What can hang from each mark
zuvu: fose mures teda
fose: kifaf
mures: kifaf zuvu
teda: zuvu
kifaf: fose mures teda veli
veli: kifaf

Each row was made from one small tree. The marks that hang from a mark follow it in brackets, in alphabetical order. Every link used is in the known rows. Write each row's tree.
Known rows
veli[kifaf[teda[zuvu]]]: [ 1.848 -0.587 -2.461 -0.334  0.271 -6.418 -3.649 -0.213  0.892 -2.712
 -3.363 -1.251  2.420  0.444 -4.066  2.325 -2.752 -1.970 -2.650 -5.151
 -3.933  0.484]
kifaf[fose teda[zuvu] veli]: [ 1.277  0.143 -2.775  0.492 -4.468  3.037 -1.493  2.051  0.874  1.761
 -1.509 -1.931 -2.302 -2.843  3.841  4.201  0.454 -1.352 -1.367 -4.286
  0.052 -0.192]
teda[zuvu[fose[kifaf]]]: [ 0.417 -0.179 -3.604 -3.745  3.757 -2.412  0.676  1.781  0.198  2.047
  6.473 -0.172  4.276 -0.638 -2.928  1.723 -3.654 -3.323 -6.145 -0.141
 -2.127 -1.728]
zuvu[fose mures[kifaf] teda]: [ 1.345  0.088  1.168 -1.410  1.859 -4.636 -1.364  2.875 -1.347  2.721
  5.072  2.741 -0.805  7.925 -2.166  0.588  0.645  2.199 -1.293 -3.798
  0.851 -5.590]
fose[kifaf[mures[zuvu[teda]] veli]]: [-0.894 -3.831  3.454 -5.790 -0.519 -0.490  1.162  0.886  2.004  6.113
  4.992  0.550 -3.161  1.103 -0.529 -0.596  0.367 -0.387  4.049 -0.265
  0.786 -0.836]
fose[kifaf[teda]]: [ 1.267 -1.784 -1.340 -1.082  1.346 -2.196  1.270 -2.039 -1.137 -1.104
 -0.478 -3.071  2.284 -0.412  1.164  0.794 -1.229 -1.870 -5.477  0.838
 -2.074 -3.636]
teda[zuvu[fose[kifaf[mures veli]]]]: [-0.769 -3.342 -2.836 -5.667  2.040 -1.215 -0.378  1.831  0.264  3.575
  8.173  1.035  3.811 -0.118 -3.612  1.588 -5.734 -3.130 -4.006 -0.028
 -1.822  0.107]
veli[kifaf[fose mures[zuvu] teda]]: [ 1.723 -0.365  0.053 -1.597  0.320 -1.560  1.156  0.779  1.985 -0.279
 -1.629 -1.073 -2.088  0.432 -1.805 -0.884  0.477  1.924  0.695 -3.576
 -3.451 -0.575]
teda[zuvu[fose mures[kifaf]]]: [ 1.146  0.618 -2.500 -1.827  0.938 -3.104 -3.421  3.252 -0.412 -0.013
  5.239  2.132  2.515  2.394 -4.337  2.131 -3.661 -0.297 -5.463 -4.067
 -2.653 -2.079]
teda[zuvu[fose[kifaf[veli]] mures]]: [ 2.608 -2.646  0.141 -0.962  0.132 -0.689 -0.618  1.511 -1.359  3.269
  3.329  2.368  2.001  2.563 -1.059  1.408 -2.375 -2.699 -6.276 -0.489
 -0.492  1.303]
zuvu[mures[kifaf] teda]: [ 0.530 -0.045  2.389 -2.522 -1.979 -4.597 -2.383  1.589 -0.553  0.849
  1.497  2.802 -3.511  4.506 -0.777  1.214  1.527  3.031  0.480 -4.741
 -0.452 -5.602]
mures[kifaf[fose veli]]: [ 0.976 -2.580  0.254 -1.111 -4.112  1.112 -1.284  1.461 -1.123  5.460
  4.218  4.191 -0.419 -0.099  3.756  2.033  3.265  1.468 -0.897 -2.165
 -1.311 -4.685]
teda[zuvu[fose[kifaf[mures]]]]: [-0.986 -1.150 -4.537 -6.941  3.427 -2.598  0.724  1.445  0.650  1.015
  8.131  0.187  4.133 -1.484 -4.973  0.877 -6.645 -2.169 -4.993 -0.165
 -3.769 -1.221]
zuvu[mures[kifaf[fose]] teda]: [ 1.024  1.302  1.406 -2.793 -2.632 -1.800 -0.507  2.623 -0.445  1.407
  0.858  3.363 -4.688  1.578  2.505  0.510  4.095  4.533  0.245 -5.280
 -0.704 -6.741]
mures[kifaf[fose teda[zuvu] veli]]: [ 0.117 -0.187 -3.745 -1.590 -3.831  0.659 -4.837  1.516  1.057  1.709
  0.646 -0.227  0.436 -4.336  3.488  2.844  0.640 -0.322 -1.705 -5.762
 -1.684 -3.332]
mures[kifaf[fose veli] zuvu]: [ 1.222 -0.085  1.941  0.344 -3.011  2.674 -1.271  3.471  1.014  6.531
  4.752  1.997 -2.685  1.220  3.369  1.058  5.655  1.679  2.343 -2.754
  0.569 -2.785]
teda[zuvu[fose mures]]: [ 2.258  0.301 -1.242 -0.213  1.218 -1.598 -0.589  3.457 -0.963  0.264
  3.908  1.074  0.608  4.585 -4.195  3.111 -3.279 -0.807 -5.765 -2.814
 -1.526  0.611]
kifaf[mures[zuvu] veli]: [-0.292 -4.298  3.651 -2.069 -1.994  1.719 -0.174  2.722  1.143  5.488
  5.673  0.927 -4.503  5.194 -2.885  1.930 -1.585  0.628  3.794 -0.634
  0.375  1.720]
mures[zuvu]: [ 1.796  0.634  2.361  1.276  0.889 -0.163  1.089  2.756  0.943  2.713
  3.288 -1.607 -3.114  5.200 -2.157  1.708  1.572  0.275  0.969 -1.004
  0.031 -0.618]
fose[kifaf]: [ 1.143 -2.436  0.057 -2.406  1.168 -2.030  2.686 -1.259 -1.243  1.922
  3.405  0.626  1.797  0.265 -0.226  0.652 -0.117 -1.112 -4.784  1.835
 -2.575 -3.706]
teda[zuvu[mures]]: [ 1.406 -0.314 -0.638 -1.303 -2.044 -1.337 -1.813  2.063 -0.216 -1.369
  0.362  1.140 -1.959  1.474 -2.973  3.223 -2.299 -0.373 -3.903 -3.821
 -2.675  0.604]
teda[zuvu]: [ 0.001  0.515 -2.467 -2.406 -0.636 -1.892 -1.872  2.512  0.840  0.106
  2.924 -0.653 -0.247 -0.297 -3.247  4.299 -3.083 -1.567 -2.485 -2.761
 -2.767 -0.786]

Which tree is each row?
[ 0.803  2.724 -4.887 -1.532 -1.493  1.401 -0.332  1.534  1.503 -1.638
 -1.325 -3.523 -1.241 -4.316  1.705  3.326 -0.286 -0.352 -3.783 -4.599
 -2.883 -2.266]
kifaf[fose teda[zuvu]]
[-1.548 -4.705 -2.730 -5.747 -1.247 -0.585 -2.115 -1.170  0.755  0.296
  1.486 -1.470  1.356 -4.001 -0.578  0.938 -5.413 -2.433 -2.704 -1.125
 -2.879  0.184]
fose[kifaf[mures teda[zuvu] veli]]
[ 1.088 -2.488  2.605 -2.515  1.107 -4.409  0.284  0.891  1.315  1.180
  2.321  1.871 -0.981  4.441 -6.427 -0.284 -1.682  1.048  1.860 -1.747
 -3.455  0.496]
veli[kifaf[mures[zuvu]]]
[ 1.368 -2.664  0.135 -4.159 -0.963 -3.017  2.516  0.231 -0.903  0.981
  1.293  4.362 -0.632  0.062 -2.566  0.670 -0.729  2.718 -1.285 -1.960
 -5.259 -2.089]
veli[kifaf[fose mures]]
[ 3.116 -1.502  2.621  1.354  3.096  0.350  2.506  2.345 -0.002  7.224
  6.852 -0.243  1.384  6.571 -0.218  0.493  1.817 -2.495 -1.018  2.238
  2.451  0.291]
mures[zuvu[fose[kifaf[veli]]]]
[ 0.231 -4.074 -0.408 -1.720 -3.718  3.583  0.758  0.857 -0.351  2.701
  1.303 -0.407 -3.444 -0.571  2.461  2.787 -1.171  1.345 -0.481 -1.589
 -1.587 -2.083]
kifaf[fose mures teda veli]
[ 1.102 -0.601 -0.832 -1.634 -4.839  0.724 -3.650  2.508  0.011  1.667
  1.068  4.021 -1.486 -2.019  1.461  2.246  0.502  1.228 -2.800 -5.167
 -2.103 -1.260]
teda[zuvu[mures[kifaf[fose veli]]]]
[-0.344 -0.975  3.538 -4.598 -3.089  3.471  2.239  4.047  2.540  7.313
  4.517  1.020 -7.841  1.475  1.593  1.387  3.364  2.734  7.107 -2.723
  1.889 -1.080]
kifaf[fose mures[zuvu[teda]] veli]
[ 1.591  0.583  0.231  1.495 -2.409  2.735 -2.574  2.248  1.527  4.503
  1.068 -1.688 -2.407  0.588  4.423  0.444  4.779  0.797  1.749 -3.939
  0.642 -2.488]
mures[kifaf[fose teda veli] zuvu]
[-0.846  2.536 -5.918 -3.249 -1.142 -0.868 -3.337  1.436  1.609 -1.538
  0.923 -1.954  1.227 -5.808  2.049  1.920 -0.153  0.143 -3.505 -5.678
 -4.215 -5.419]
mures[kifaf[fose teda[zuvu]]]
[-1.379  0.810 -5.647 -5.931 -1.758  1.808  0.006  1.623  2.104 -2.672
  1.008 -3.225 -2.122 -6.035 -0.795  2.144 -4.337  0.931 -2.484 -4.361
 -4.848 -1.912]
kifaf[fose mures teda[zuvu]]
[ 1.732 -1.553 -0.176  0.970 -1.711 -2.441 -3.621  0.104 -1.948 -2.741
 -1.019  0.125 -0.611  2.948 -0.427  0.867 -1.028  1.424 -4.808 -3.661
 -3.113 -4.240]
zuvu[mures[kifaf[teda]]]
[ 1.326 -1.667 -2.640  1.601 -0.106 -0.667 -3.681  1.949  0.110  2.554
  2.193 -2.647  1.723  3.644 -1.359  4.666 -3.685 -4.027 -2.806 -2.750
  1.011  1.596]
kifaf[teda[zuvu[fose]] veli]
[-0.124  0.586  0.400 -4.105 -0.585  3.399  3.985  2.788  2.003  2.819
  5.070 -0.108 -4.922 -0.066 -0.630  0.316  0.612  3.049  1.207 -1.079
 -2.789 -2.018]
kifaf[fose mures[zuvu]]
[ 0.527  1.682  2.419 -2.037 -2.934  0.794 -1.176  3.989  2.800  7.440
  4.398  1.351 -4.975  1.641  3.793  0.724  7.387  1.995  6.583 -4.784
  2.864 -4.236]
mures[kifaf[fose veli] zuvu[teda]]
[ 4.501 -4.178  2.127  3.256  1.024 -0.134  1.196 -0.402 -3.452  3.019
  0.674  0.841  1.645  6.520  1.531  0.464 -0.638 -1.957 -7.512  1.178
  0.972 -0.460]
zuvu[fose[kifaf[teda veli]] mures]
[-0.166 -3.431  1.951 -0.253 -1.849  1.840 -1.852  1.664  1.488  2.539
  2.149 -2.960 -4.035  4.518 -2.086  2.024 -2.294 -0.170  3.004 -1.784
  0.247  1.594]
kifaf[mures[zuvu] teda veli]
[-0.101 -1.002  0.660 -2.553  3.389  0.131  2.199  3.582  1.152  3.159
  8.691 -0.910 -1.606  6.293 -6.095  0.831 -3.347  0.739 -0.019  0.374
 -1.062 -0.466]
kifaf[mures[zuvu[fose]]]
[-1.586  0.269  2.139 -5.668  0.603 -1.361  0.909  3.499  2.940  2.606
  5.515 -1.455 -5.708  4.034 -4.675  0.799 -0.726  2.155  5.402 -2.865
 -0.368 -2.138]
kifaf[mures[zuvu[teda]]]
[ 0.830  1.593 -4.586  0.475  2.773 -2.133 -1.892  2.122  0.367 -1.347
  2.165 -4.372  2.462  1.970 -3.240  3.846 -4.573 -2.750 -4.734 -2.682
 -1.329 -0.849]
kifaf[teda[zuvu[fose]]]
[-1.053 -1.673 -0.660 -6.814  4.893 -4.271  3.679  1.287  0.167  4.209
  8.812  0.389  0.852  2.856 -3.249 -0.058 -2.629 -0.161 -1.096  0.762
 -0.235 -5.143]
zuvu[fose[kifaf[mures]] teda]
[-1.403 -0.320 -5.195 -4.661  2.571 -1.732 -1.994  2.374  1.474 -2.165
  4.814 -3.895  1.547  0.503 -5.843  2.832 -8.415 -1.606 -3.558 -2.856
 -3.658 -0.651]
kifaf[mures teda[zuvu[fose]]]
[-0.315 -4.321  1.235 -5.740  2.125 -3.060  2.235  1.710 -0.551  7.069
  8.376  2.025  0.167  4.742 -1.849  0.361 -1.643 -1.165  0.788  1.020
  1.894 -3.651]
zuvu[fose[kifaf[mures veli]] teda]
[ 0.987  3.364 -1.566  0.118 -0.292  0.826 -1.367  2.036  1.809  0.926
  1.013 -3.198 -1.894 -1.047  2.798 -0.027  3.892  1.550 -0.006 -4.333
 -1.541 -4.884]
mures[kifaf[fose teda] zuvu]
[ 3.249 -3.885  2.379  2.321 -0.457 -1.052 -2.153  2.258 -3.209  4.402
  5.709  5.363  1.114  8.722 -0.926  1.661 -0.464  0.370 -4.308 -1.216
  0.388 -1.709]
zuvu[fose mures[kifaf[veli]]]
[ 3.803 -0.573 -1.638  1.780  1.386 -5.879 -2.687  0.536 -0.283 -2.760
 -3.156  0.548  2.857  4.584 -4.541  1.530 -2.974 -1.630 -5.629 -4.426
 -3.014  1.481]
veli[kifaf[teda[zuvu[fose mures]]]]
[ 1.876 -2.151  3.264  0.116 -0.471 -3.343 -2.447  3.274 -1.844  5.416
  5.136  4.527 -1.362  9.034 -0.546  1.540  1.316  1.165  0.165 -3.583
  2.669 -3.837]
zuvu[fose mures[kifaf[veli]] teda]
[-1.909 -1.670 -4.548 -7.335  1.104 -1.929 -0.831 -0.888  1.529 -2.936
  1.659 -3.017  2.059 -5.190 -2.806  0.082 -6.547 -2.072 -4.727 -1.478
 -5.315 -1.953]
fose[kifaf[mures teda[zuvu]]]
[ 2.700 -1.979  0.461  2.945 -4.224  2.929  0.972  0.552 -1.359  3.434
 -1.363 -0.665 -2.839  1.029  5.204  3.839  2.830 -0.063 -1.488 -2.065
  0.985 -1.834]
kifaf[fose teda veli]
[ 0.454 -2.515 -2.907 -3.375  4.636 -2.154  2.682 -0.529 -1.200  0.414
  5.985 -2.147  3.789  1.836 -3.254 -0.315 -5.222 -1.532 -6.136  1.904
 -2.557 -3.252]
zuvu[fose[kifaf[mures teda]]]
[ 1.462  2.213  1.630 -1.818  5.269 -2.761  3.204  2.810  2.027  5.568
  6.399 -2.404 -1.185  5.942 -1.353 -0.535  2.865 -0.993  1.172 -0.360
  2.845 -2.791]
mures[zuvu[fose[kifaf] teda]]
